(in the rows, 128 means zero)
Known rows, with every step that occurs
gopef-vaze-duga: [105 135 172  98  86 143 150  83  70 171 162 101 145  93 126 171 138 123
 151 101 134 138 152]
pasaf-gopef-lutor-duga-bura: [122 127 137 114 132  56  96 100  93 170 109 120 103 152 105 142 146  44
 171 111 175 103 117]
seto-lutor-duga-betut-gopef-vaze: [ 96 108 131 137 133  74 132 102 100 149  90 178 141 141 172 163 167  70
 147 107 118 147 139]
betut-gopef-lutor-duga-bura: [106 127 129 116 159  46 105 128  96 160 118 123  97 139 120 140 152  64
 140  90 166 134 115]
vaze-duga-pasaf-gopef-lutor: [ 75 101 191 119  96  93 140 110  83 159 142 138 110 171  93 145 119  87
 170 122 159 161 127]
duga-pasaf-gopef-vaze: [ 93 118 204 129  85 119 136  96  85 120 129 121 147 162 128 166 155  79
 163 106 125 118 146]
dasif-fufe: [168 130 140  93  81 146 162  98 101 152 159 107 138 134 131 188 136  94
 125  61 114 159 119]
seto-vaze-duga-betut: [134  93 148 143  96 115 162  90  84 177 132 143 184 148 168 188 137  97
 156  98 109 174 155]
lutor-duga-pasaf-gopef: [133  93 180 156 104 107 108 104 107 142 116 123 126 150 130 170 109  83
 158 112 182 120 136]
bura-duga: [170 142 188 100 115 159 112  84  89 140 107 101 125 131 128 146 119 124
 134 119 152 139 116]
pasaf-gopef: [148 127 202 110  98 133 126  88 126 130 106  90 134 146 106 166 131  71
 148 102 136 123  92]
lutor-duga: [162 131 147 116 112 139 100  92  97 154 132 101 122 117 137 180 111 106
 142 100 175 129 122]
pasaf-gopef-vaze-duga-lutor: [ 75 115 188 129  77 111 150  62 111 150 131 103 141 118 125 141 139  79
 185  88 120 143 148]
pasaf-gopef-lutor-duga: [121 127 158 109 104  90  95  94  88 162 101 105 107 136 105 142 121  69
 159 118 167 114  96]
duga-pasaf-gopef-lutor: [ 91 123 188 108 107 100 121 110  87 122 123 127 104 196 103 150 145  65
 168 112 142 142 107]
vaze-duga-lutor: [113 124 167 116 104 143 135  74 122 146 152 106 114 131 130 160 118 104
 171  78 144 179 135]
betut-gopef: [132 125 196 112 120 122 128 121 138 119 116  96 138 134 125 159 132  92
 117  85 127 162  85]
bura-duga-betut: [173 130 167 115 127 146 128 104  98 149  92 127 144 160 155 168 140 106
 140 114 121 159 128]
lutor-duga-bura-gopef: [184 145 153 120 145  80  63 107 118 185 118 132 111 155 119 174 138  78
 138 102 186 125 115]
betut-gopef-vaze-duga-lutor: [ 56 117 184 130 101 101 155  92 119 141 141 106 134 105 140 136 144 102
 155  69 113 181 144]
pasaf-gopef-vaze-duga: [ 98 110 204 115  75 113 156  76  88 168 133 100 155  97 111 154 135  96
 158 110 131 119 138]
vaze-duga-betut: [136 106 150 119 112 132 156 109 115 176 146 131 147 142 140 199 131  99
 146  96 123 172 136]
seto-dasif-fufe: [180 106 139  88  62 124 160  73  88 162 158 105 121 128 125 187 160  84
 116  41 105 192 136]

Rows
[148 147 130 108 134  72  76 121  96 186  96 151 107 189 134 179 143  72
 142 113 140 164 100]	bura-gopef-lutor-duga-betut
[127 147 105  95 144  80  98 102  73 169 136 123  92 152 118 158 149  72
 161  97 178 118 134]	gopef-lutor-duga-bura
[162 132 127 120 138 103 103 100 103 161 138 114 118 127 136 180 137  83
 150  88 183 110 139]	lutor-duga-bura
[114 143 184  84  99 106 117  93  97 136 108  98 110 168  90 146 141  62
 159 113 127 133  85]	pasaf-gopef-lutor
[114 137 201 105  81 123 139  81 100 131 114  89 149 130 117 159 155  74
 154 104 115 108 119]	pasaf-gopef-vaze
[128 156 166  81 139  64  92 113  92 203 141 144  93 173  84 147 148  89
 150 108 163 162 110]	vaze-duga-bura-gopef-lutor
[ 97 131 153 104 139  81 135 136 118 133 100 130 127 183 133 163 169  61
 133  90  88 185  92]	duga-betut-gopef-lutor
[139 123 157 105 126 114 140 104 107 177 166 115 126 124 114 174 136  95
 152  89 165 139 143]	vaze-duga-bura
[108 107 164 145  87 122 141  60  91 152 145 117 150 143 161 152 122 103
 179  77 129 180 157]	seto-vaze-duga-lutor
[104 152 187 111  96 110 110  74 106 170 139 121 123 140 129 153 141 104
 165  92 125 176 142]	bura-gopef-vaze-duga-lutor
[ 84 114 178 122  90 136 154  97  62 157 180 129 136 127 138 177 140 124
 158 102 147 148 181]	gopef-vaze-duga-pasaf
[100  95 176 131  89 100 173  93 102 176 119 125 171 128 137 179 151  76
 162 109  97 139 148]	pasaf-gopef-vaze-duga-betut
[125 148 201  99  95 118 115  93  86 190 141 122 136 119 112 167 134 128
 135 115 136 153 127]	bura-gopef-vaze-duga
[155 123 181 131 121  69 113  94  88 201 130 144 154 164 128 157 142  95
 147 102 153 154 140]	seto-vaze-duga-bura-gopef
[112  92 174 137 124  98 163 130 140 169 120 133 155 129 141 176 132  89
 124  89 110 192 117]	vaze-duga-betut-gopef
[ 77  92 154 140 115  56 163 119  79 176 110 152 159 159 155 145 152  80
 146  93  92 201 130]	seto-vaze-duga-betut-gopef-lutor
[107 106 140 152 121  79 140 123 107 155 101 129 157 117 177 179 158  80
 128  90 108 142 141]	lutor-duga-betut-gopef-vaze
[126 131 103 110 127  98 109 111  79 168 116 136 108 166 148 184 147  75
 158 104 138 151 122]	gopef-lutor-duga-betut
[113 114 220 135  93 123 132  93  66 128  99 126 143 150 132 132 142 106
 157 130 142 116 161]	bura-duga-pasaf-gopef-vaze
[102 110 184 117 101  84 159  86  94 178 141 115 153 112 108 153 159  71
 168 105 140 104 157]	pasaf-gopef-vaze-duga-bura
[148 166 153  93 126  89  56 105  79 182 107 124  87 159 105 157 124 101
 136 118 173 144  88]	bura-gopef-lutor-duga
[106 133 204 122  98 112 119 107  77 175 157 146 132 153 119 173 136 127
 144 112 152 163 157]	bura-gopef-vaze-duga-pasaf
[126 149 125  92 117 113  97  94  67 158 128 105  95 137 122 158 125  98
 152 106 169 133 113]	gopef-lutor-duga
[147 107 188 136 137 111 138 130 127 137  70 130 150 148 156 149 140  95
 116 107 108 180 112]	bura-duga-betut-gopef
[ 99 103 177 154  92 100 122  95  79 143 122 124 138 134 140 168 134  84
 163 111 164 101 160]	lutor-duga-pasaf-gopef-vaze
[107  85 212 143  92 117 149 106 111 154 141 129 137 144 108 165 110  96
 162 110 163 152 139]	vaze-duga-pasaf-gopef
[ 91 105 166 140  99  91 114  79  70 140 111 176 120 158 138 147 142  76
 180 128 173 107 156]	seto-lutor-duga-pasaf-gopef-vaze
